What can hang from each mark:
belu: zofopa
kofel: tosup
logek: kupim
nuku: tosup tovopop
mula: kupim
mibav: nubivif tosup
tosup: kofel mula nuku tasa zofopa
kupim: logek
tovopop: nuku

Known rows, with every way that one mark hangs from another:
tovopop{nuku{tosup{mula tasa}}}: [ 1.69  1.50 -1.54  2.13 -1.53 -1.27 -0.30 -0.23 -0.01  0.11  1.87  1.77
 -0.83 -0.32 -2.79 -0.15 -0.63 -1.33 -1.50 -2.73  2.37 -1.27  0.98  1.47
  0.90]
tovopop{nuku{tosup{kofel tasa zofopa}}}: [-0.84 -1.07  0.48  1.05  0.31 -0.80  1.68  0.10 -0.55 -2.22  1.38  0.24
  1.75 -1.17 -1.38  0.46 -2.37 -1.18 -0.95 -0.07  0.75 -1.88  1.15  1.06
  0.56]
kupim{logek}: [-0.93  0.39 -5.55 -0.50 -1.20 -0.93  1.60 -0.98  3.05  0.81 -1.95 -1.72
  0.03 -1.97 -0.05 -0.21 -1.40  0.72 -3.06 -3.06 -0.62  1.08 -0.64  2.31
  0.21]
tovopop{nuku{tosup{mula{kupim} tasa}}}: [ 1.24  1.97 -3.67  1.17 -1.01 -0.97 -0.70 -0.50  1.58  0.16 -1.88  0.00
 -1.43 -1.05 -2.82 -2.06 -1.57 -1.19 -2.25 -2.70  2.38  0.28  0.88  2.12
  1.16]
tovopop{nuku{tosup{tasa zofopa}}}: [ 0.06 -0.75 -0.72  0.69 -0.74 -1.09  0.36 -0.84 -0.45 -0.99  3.81 -0.02
  1.88 -0.81 -0.18  0.92 -2.01 -2.37 -1.15 -2.10  0.92 -1.75  1.07  2.09
  0.42]
nuku{tosup{kofel mula tasa} tovopop}: [ 1.41  1.46 -0.57  2.45  0.10 -1.02  0.99  1.02 -0.27 -0.79 -0.95  2.09
 -1.52 -0.75 -3.99 -0.77 -0.86  0.33 -0.88 -0.09  2.79 -1.40  1.28  0.30
  0.79]
mula{kupim}: [-0.15  0.12 -5.99 -0.88 -0.52 -0.71  0.45  0.13  3.19  0.51 -2.95 -2.57
 -0.29 -1.92  0.39 -0.32 -1.70 -0.34 -3.94 -3.35 -0.21  0.41 -0.63  2.30
  0.51]
kofel{tosup{mula{kupim{logek}} zofopa}}: [ 0.31 -1.71 -5.34  0.97 -1.66  1.29 -0.15  0.58  1.45 -3.46 -3.24 -0.80
 -0.80 -4.37  0.08 -4.90 -2.00 -1.97 -4.24  0.83  2.59  1.49  0.42  2.60
  2.53]
mula{kupim{logek}}: [-1.24  0.82 -7.84 -1.52 -1.05 -0.70  1.14 -1.20  4.75  0.66 -5.65 -3.49
 -0.78 -2.65  0.00 -2.20 -2.33  0.96 -3.67 -3.08 -0.69  2.48 -0.81  2.89
  0.33]
tovopop{nuku}: [-0.06  0.28 -3.62 -0.40 -1.35 -1.19  0.48 -0.07  1.26  0.51  1.21 -0.94
  0.72 -1.26 -0.19  1.43 -1.10 -0.38 -3.10 -3.84  0.08 -1.75  0.01  1.65
  0.19]
belu{zofopa}: [ 0.48 -0.85 -3.85 -0.41 -1.39  0.10  2.23 -0.89  1.30 -0.28  0.78 -0.16
 -0.04 -2.26  2.98  1.89 -0.90 -0.82 -0.85 -3.49 -0.61 -2.48 -0.55  3.02
 -0.06]
tosup{kofel mula tasa}: [-0.11  0.65 -0.84  2.28 -0.34 -0.57  2.47  2.10 -0.44 -1.32 -1.85  1.15
 -0.51 -1.52 -2.84 -0.24 -0.24 -0.09 -1.79  0.54  1.93  1.06 -0.35  1.10
  1.00]
nuku{tosup{mula} tovopop}: [ 3.23  1.26 -2.96  1.78 -1.04 -0.91 -0.35  0.63  1.12  0.18  1.14  1.61
 -1.26 -0.60 -2.07 -0.49 -0.61 -0.67 -2.07 -3.01  2.96 -2.90  1.22  1.12
  1.10]
kofel{tosup{nuku tasa zofopa}}: [ 0.28 -3.00  0.53  0.15  0.44 -0.40 -0.68  0.29 -2.67 -2.82  4.05  1.25
  1.06 -2.20  0.12  1.54 -1.63 -2.19 -3.16  1.29  0.48 -1.82  0.37  0.68
  0.57]
mibav{nubivif}: [ 0.49 -0.82 -4.93  0.04 -2.13 -1.88  1.75 -0.71  1.41 -0.37  0.33 -1.58
  1.32 -1.47 -0.81  1.55 -0.28 -1.96 -1.11 -2.60 -1.02 -0.28 -1.11 -1.01
  0.57]
tosup{tasa}: [-0.58  0.25 -2.44  0.34 -0.71 -1.29  0.84  0.11  0.39  0.90  1.28 -0.49
  0.47 -1.00 -0.12  2.00 -0.64 -0.79 -2.21 -2.62 -0.04  0.54 -0.55  1.98
 -0.02]
mibav{nubivif tosup}: [-1.01 -2.20 -4.28  0.34 -0.75 -1.84 -0.03 -1.10  1.14 -1.98  2.17 -1.15
  1.61 -0.73 -2.23  1.03 -0.08 -3.06  0.81 -2.09 -2.09 -0.16 -1.32 -1.74
  1.01]
kofel{tosup{mula nuku tasa}}: [ 1.87 -0.69 -0.18  1.50 -0.39 -0.64 -1.48  0.91 -2.28 -1.76  2.12  2.94
 -1.76 -1.74 -2.37  0.58 -0.25 -1.16 -3.43  0.74  2.04 -1.16  0.25  0.12
  1.18]
nuku{tosup{kofel mula tasa zofopa}}: [ 0.83 -0.75  0.86  3.30 -0.19 -0.11  2.40  1.85 -0.88 -3.06  0.32  2.05
  0.69 -1.01 -2.00 -1.07 -1.17 -1.93 -1.14  1.72  2.67 -0.42  0.87  1.31
  1.49]
mibav{nubivif tosup{zofopa}}: [-1.20 -3.68 -3.01  0.48 -0.66 -0.99  0.96 -0.33  0.11 -3.93  3.61 -1.39
  3.66 -1.50 -0.90  0.29 -0.72 -4.46  1.08 -0.61 -1.55 -0.06 -1.17 -1.11
  1.42]
tovopop{nuku{tosup{mula tasa zofopa}}}: [ 1.41  0.00 -0.23  2.22 -1.29 -0.55  0.54  0.56 -1.20 -1.85  3.29  1.57
  1.25 -1.18 -1.51 -0.74 -1.21 -2.72 -1.16 -0.96  2.90 -1.12  1.21  2.25
  1.45]
nuku{tosup{mula tasa} tovopop}: [ 2.31  1.69 -1.76  2.04 -0.83 -1.26 -0.48  0.12 -0.12  0.41  1.21  1.91
 -1.14 -0.53 -2.78 -0.23 -0.49 -0.80 -1.10 -2.18  2.96 -1.27  1.17  1.21
  0.64]
logek{kupim}: [-0.33  0.23 -6.16 -1.13 -1.36 -1.11  1.11 -0.42  3.11 -0.19 -1.37 -2.40
 -0.32 -2.08  0.11 -0.21 -1.54 -0.35 -2.70 -2.32 -0.51  0.58 -0.62  2.47
  0.54]

Rows:
[ 1.33  1.40 -3.71 -0.52  1.26 -0.62  1.48  1.98  1.43 -2.06 -6.15 -0.53
 -1.54 -2.47 -3.82 -2.35 -2.20  1.80 -3.59  0.68  1.88 -0.32 -0.09  0.43
  0.82]  tosup{kofel mula{kupim} nuku{tovopop}}
[ 0.59 -1.91 -2.23  1.77 -0.96  0.93 -0.91  1.39 -1.16 -3.19 -0.26  0.48
 -0.42 -3.50 -0.13 -2.86 -1.30 -3.29 -3.41  1.26  3.06  0.92  0.54  2.21
  2.42]  kofel{tosup{mula{kupim} tasa zofopa}}
[-1.09 -1.63  0.68 -0.03  1.67 -0.80  3.00  1.49 -1.36 -2.73  0.11 -0.16
  1.98 -1.70 -1.08  1.29 -2.12 -0.12 -2.23  2.30 -0.18  0.11 -0.53  0.98
 -0.02]  tosup{kofel nuku tasa zofopa}
[ 0.29 -1.33 -3.68  1.93 -1.40 -1.25  0.23  0.16  0.51 -2.93  1.47  0.41
  0.91 -0.89 -3.66 -0.63  0.70 -3.61  0.75 -1.10  0.12  0.60 -1.20 -1.72
  2.03]  mibav{nubivif tosup{mula}}
[ 0.03 -0.90 -1.42  1.12  0.20 -2.01  0.01 -0.31 -1.11 -3.13  1.72  1.24
  0.78 -0.55 -5.31  0.38  0.13 -2.92  1.35  0.68 -0.31  1.62 -1.53 -2.09
  1.13]  mibav{nubivif tosup{mula nuku tasa}}
[ 1.53 -0.46 -0.26  0.71  1.15 -0.02  2.82  3.19 -1.37 -3.95 -1.04  0.91
  1.08 -2.44 -2.42 -1.17 -1.84  0.21 -2.50  2.47  2.78 -1.71  0.30  0.51
  1.05]  tosup{kofel mula nuku{tovopop} zofopa}
[ 0.90  1.39 -0.06  0.70  1.30 -1.24  1.84  1.99 -1.46 -1.55 -1.88  1.40
 -0.80 -1.56 -4.47 -0.17 -1.16  1.57 -1.99  1.46  2.15 -0.23 -0.02  0.03
  0.32]  tosup{kofel mula nuku{tovopop} tasa}
[ 0.29 -1.36 -0.63 -0.97  1.82 -0.59  2.47  1.76 -0.60 -3.02 -0.25 -0.58
  1.74 -2.25 -1.13  0.57 -2.50  0.64 -2.61  1.41  0.60 -2.28  0.19  0.21
  0.11]  tosup{kofel nuku{tovopop} zofopa}
[-2.25 -1.41  0.61  0.01  2.91 -1.59  0.33  0.34 -0.50 -2.63  0.40  0.72
  0.17 -0.27 -3.68  1.49 -1.40  0.05 -0.50  1.06 -1.86  0.16 -0.93 -0.63
 -0.10]  mibav{tosup{kofel nuku tasa}}
[ 2.00 -2.07 -2.66  0.55 -0.15  0.79 -0.92  1.72 -0.54 -4.17 -0.51  0.71
 -0.59 -3.44 -0.52 -2.32 -1.85 -2.50 -4.84  1.65  2.40 -1.12  0.41  1.29
  2.23]  kofel{tosup{mula{kupim} nuku zofopa}}
[ 2.84  1.46 -2.74  0.03  0.00 -1.08  0.42  1.56 -0.04 -0.45 -0.09  1.01
 -0.64 -1.43 -2.46  0.26 -0.86  0.46 -3.03 -1.24  2.23 -1.65  0.04  0.63
  0.47]  tosup{mula nuku{tovopop}}
[-0.33 -2.52 -1.34 -1.03  2.36 -0.78 -0.57  0.55 -0.71 -3.43  3.69 -0.14
  2.32 -1.12 -1.14  0.71 -1.96 -1.52 -0.93 -0.27 -0.31 -2.02 -0.21  0.42
  0.28]  mibav{tosup{nuku{tovopop} zofopa}}
[-1.14  0.09 -3.60  1.26  0.63 -0.46 -1.15  0.63  1.08 -1.78 -1.65 -0.16
 -0.97 -1.29 -2.83 -2.11 -0.71 -2.09 -0.88 -1.09  0.88  2.88 -0.78  1.88
  1.47]  mibav{tosup{mula{kupim} tasa}}
[ 3.15 -0.49 -1.83  0.67 -0.34 -0.45 -2.02  1.14 -1.50 -1.71  1.88  2.45
 -1.93 -2.26 -2.37  0.03 -0.61 -0.23 -3.93  0.01  2.77 -3.59  1.00 -0.41
  1.10]  kofel{tosup{mula nuku{tovopop}}}
[ 0.50 -1.32 -0.80  1.19 -0.37 -0.86  0.93 -0.30 -0.16 -0.79  3.25  0.36
  1.71 -0.68  0.53  1.21 -1.50 -2.58 -1.39 -1.52  0.70 -1.13  0.64  2.15
  0.37]  nuku{tosup{tasa zofopa}}
[-0.03 -0.93  0.38  1.00  1.10 -0.82  1.64  0.49 -0.70 -1.92  1.01  0.16
  1.35 -1.24 -1.37  0.17 -2.36 -0.52 -0.66  0.57  1.44 -1.86  1.29  0.91
  0.26]  nuku{tosup{kofel tasa zofopa} tovopop}
[-0.71 -1.75 -2.45  2.25 -0.53 -1.04  1.60  1.03  0.37 -4.30 -0.64  0.61
  0.45 -1.09 -4.63 -1.16  0.30 -2.51  1.01  1.00 -0.11  0.39 -1.05 -2.56
  2.15]  mibav{nubivif tosup{kofel mula}}
[ 0.48  0.80  0.14  1.24  0.66 -1.02  2.32  2.03 -0.90 -1.84 -2.10  1.70
 -0.70 -1.13 -3.78  0.31 -0.78  0.77 -2.35  1.66  1.33  0.56 -0.59  0.31
  0.66]  tosup{kofel mula nuku tasa}
[-0.59 -0.89  0.57 -0.63  2.30 -1.01  2.46  1.30 -1.90 -2.64  0.05 -0.28
  1.83 -2.01 -1.88  0.83 -2.55  0.67 -1.67  2.23  0.79 -0.71  0.05  0.64
 -0.23]  tosup{kofel nuku{tovopop} tasa zofopa}
[ 1.74  1.77 -1.33  0.38  0.32 -1.43  0.41  1.06 -1.27 -0.15  0.37  1.32
 -0.57 -1.22 -3.23  0.53 -0.78  0.43 -2.13 -0.60  2.35 -0.09 -0.05  0.91
  0.12]  tosup{mula nuku{tovopop} tasa}
[ 0.78 -1.32 -0.98  0.80  0.67 -0.50  1.77  0.96  0.58 -2.26  0.77  0.01
  1.31 -1.45 -0.60 -0.08 -2.37 -0.40 -1.64 -0.15  1.31 -3.58  1.35  0.65
  0.65]  nuku{tosup{kofel zofopa} tovopop}
[ 0.78 -2.29  0.31 -0.46  0.95 -0.55 -1.21  0.01 -3.24 -2.61  4.22  0.90
  0.90 -2.53 -0.48  1.11 -1.99 -1.36 -2.87  1.40  1.32 -2.53  0.96  0.29
  0.12]  kofel{tosup{nuku{tovopop} tasa zofopa}}
[ 0.40  0.92 -1.64 -1.29  0.93 -2.01  0.18 -0.36 -0.74  0.58  1.13 -0.29
  0.10 -1.05 -1.85  2.03 -1.59  0.87 -2.13 -1.64  0.03 -0.87 -0.17  0.84
 -0.92]  tosup{nuku{tovopop} tasa}
[ 0.14  0.45 -0.75  0.72  0.87 -1.58  0.85 -0.29  0.34  0.11 -0.10  0.34
 -0.65 -0.48 -2.58  0.96 -1.74  0.87 -1.08 -1.01  0.72 -2.06  1.02  0.18
 -0.24]  nuku{tosup{kofel tasa} tovopop}
[ 1.06  1.31 -3.80  1.27 -0.52 -0.50  0.76  0.72  2.74 -1.67 -4.58 -0.07
 -1.84 -1.61 -3.32 -2.84 -1.88  0.13 -3.02 -1.44  2.14 -1.31  1.04  1.02
  1.70]  tovopop{nuku{tosup{kofel mula{kupim}}}}
[ 0.88 -0.92 -0.69 -0.67  0.72 -1.42 -2.15 -0.55 -2.16 -0.53  2.83  1.10
 -1.19 -1.83 -1.76  1.68 -1.45  0.14 -2.92 -0.28  0.74 -2.53  0.77 -0.26
 -0.12]  kofel{tosup{nuku{tovopop} tasa}}
[ 0.66 -2.24 -0.81  1.07  1.00 -0.05  0.15  1.92 -0.86 -4.42  3.05  1.69
  1.71 -1.21 -1.89 -0.51 -0.74 -2.93 -1.29  0.73  0.95 -0.79 -0.57  0.83
  1.56]  mibav{tosup{mula nuku zofopa}}
[ 1.69  0.89 -1.48  2.23 -1.09 -0.76  1.05  1.06  1.07 -1.44 -1.03  1.79
 -1.12 -0.69 -3.30 -0.83 -0.94 -0.13 -2.26 -1.35  2.12 -2.88  1.21  0.52
  1.46]  tovopop{nuku{tosup{kofel mula}}}
[ 0.74  1.17 -0.22  2.45 -0.58 -1.13  1.05  0.62 -0.12 -1.10 -0.49  1.89
 -0.99 -0.51 -3.98 -0.61 -0.96 -0.27 -1.38 -0.49  2.16 -1.39  1.15  0.64
  1.10]  tovopop{nuku{tosup{kofel mula tasa}}}
[ 2.96 -1.98 -0.65  0.89  0.02  0.31 -0.97  1.90 -2.55 -3.69  3.24  2.35
  0.18 -2.97 -1.10 -0.95 -1.19 -1.76 -3.64  1.61  3.26 -3.52  1.20  0.15
  1.58]  kofel{tosup{mula nuku{tovopop} zofopa}}
[ 1.29  0.26 -1.24  1.04  0.31 -0.67  2.35  2.62  0.28 -2.09 -2.41  1.40
 -0.85 -1.50 -3.08  0.16 -0.70  0.76 -3.43  0.74  1.31 -1.03 -0.47  0.11
  1.02]  tosup{kofel mula nuku}
[ 2.75  0.00 -4.13 -0.30  0.11 -0.23 -2.43  1.03  0.06 -1.92 -1.79  0.64
 -2.86 -3.03 -2.41 -2.14 -1.62 -0.10 -4.72 -0.19  2.56 -2.01  0.83  0.27
  1.31]  kofel{tosup{mula{kupim} nuku{tovopop}}}
[ 1.57  0.27 -0.28  0.58  0.60 -0.72  1.36  1.74 -2.44 -2.21  1.67  1.18
  1.41 -1.93 -1.95 -0.26 -1.39 -1.05 -1.67  1.09  2.99 -0.13  0.12  1.56
  0.56]  tosup{mula nuku{tovopop} tasa zofopa}
[ 1.40 -0.01 -2.59  1.79 -0.65 -0.05  0.61  0.81  0.84 -1.79 -1.05  0.20
  0.19 -1.60 -0.89 -2.49 -1.69 -2.76 -2.06 -0.54  2.69  1.09  0.56  2.89
  1.58]  nuku{tosup{mula{kupim} tasa zofopa}}
[-0.26 -3.09 -0.51  1.13 -0.81  0.00 -0.64  0.41 -2.22 -2.10  4.22  0.68
  1.23 -2.46  1.36  0.87 -1.10 -2.86 -2.75  0.27  1.15 -1.20  0.62  1.41
  1.00]  kofel{tosup{tasa zofopa}}
[ 2.22  0.24 -0.70  2.20 -0.57 -0.49  0.64  0.85 -1.30 -1.51  2.61  1.70
  0.84 -1.13 -1.55 -0.88 -1.13 -2.23 -0.80 -0.49  3.56 -1.18  1.33  1.75
  1.09]  nuku{tosup{mula tasa zofopa} tovopop}
[ 2.81 -0.78 -1.71  2.52 -1.47  0.03  1.16  1.59  0.47 -1.98  2.32  1.71
  1.01 -1.25 -0.20 -0.72 -0.76 -3.00 -2.26 -1.16  2.73 -2.02  0.85  1.88
  1.81]  nuku{tosup{mula zofopa}}
[ 1.81 -0.34 -0.53  2.73 -1.05 -0.25  1.11  1.08 -0.86 -1.65  2.66  1.93
  0.91 -0.84 -0.82 -0.51 -0.80 -3.06 -1.25 -0.47  2.85 -0.47  0.65  2.08
  1.57]  nuku{tosup{mula tasa zofopa}}
[ 2.14 -0.49 -0.68  2.33  0.09  0.03  2.11  2.20 -0.05 -3.18  0.01  1.55
  0.52 -1.57 -2.03 -1.75 -1.54 -1.10 -1.51  0.78  3.28 -2.84  1.47  0.77
  1.56]  nuku{tosup{kofel mula zofopa} tovopop}
[ 0.35 -0.65  1.23  1.51  0.88 -0.21  3.20  2.80 -2.04 -3.68 -0.74  1.49
  1.12 -1.96 -2.42 -0.41 -1.33 -0.82 -2.05  3.13  1.98  0.65 -0.35  0.94
  1.02]  tosup{kofel mula nuku tasa zofopa}
[ 0.77 -2.73 -1.71  0.98 -0.01 -0.82  1.05  0.92 -1.10 -5.45  2.72  0.71
  2.64 -1.50 -3.28 -0.63 -0.52 -4.24  0.75  1.62  0.01  0.07 -1.33 -1.74
  1.85]  mibav{nubivif tosup{mula nuku zofopa}}
[ 1.36 -1.19 -0.29  1.21  0.54  0.19  3.33  3.33 -0.81 -4.04 -0.95  1.21
  1.30 -2.17 -1.78 -0.58 -1.39 -0.63 -3.06  2.53  1.80 -0.92 -0.29  0.78
  1.37]  tosup{kofel mula nuku zofopa}
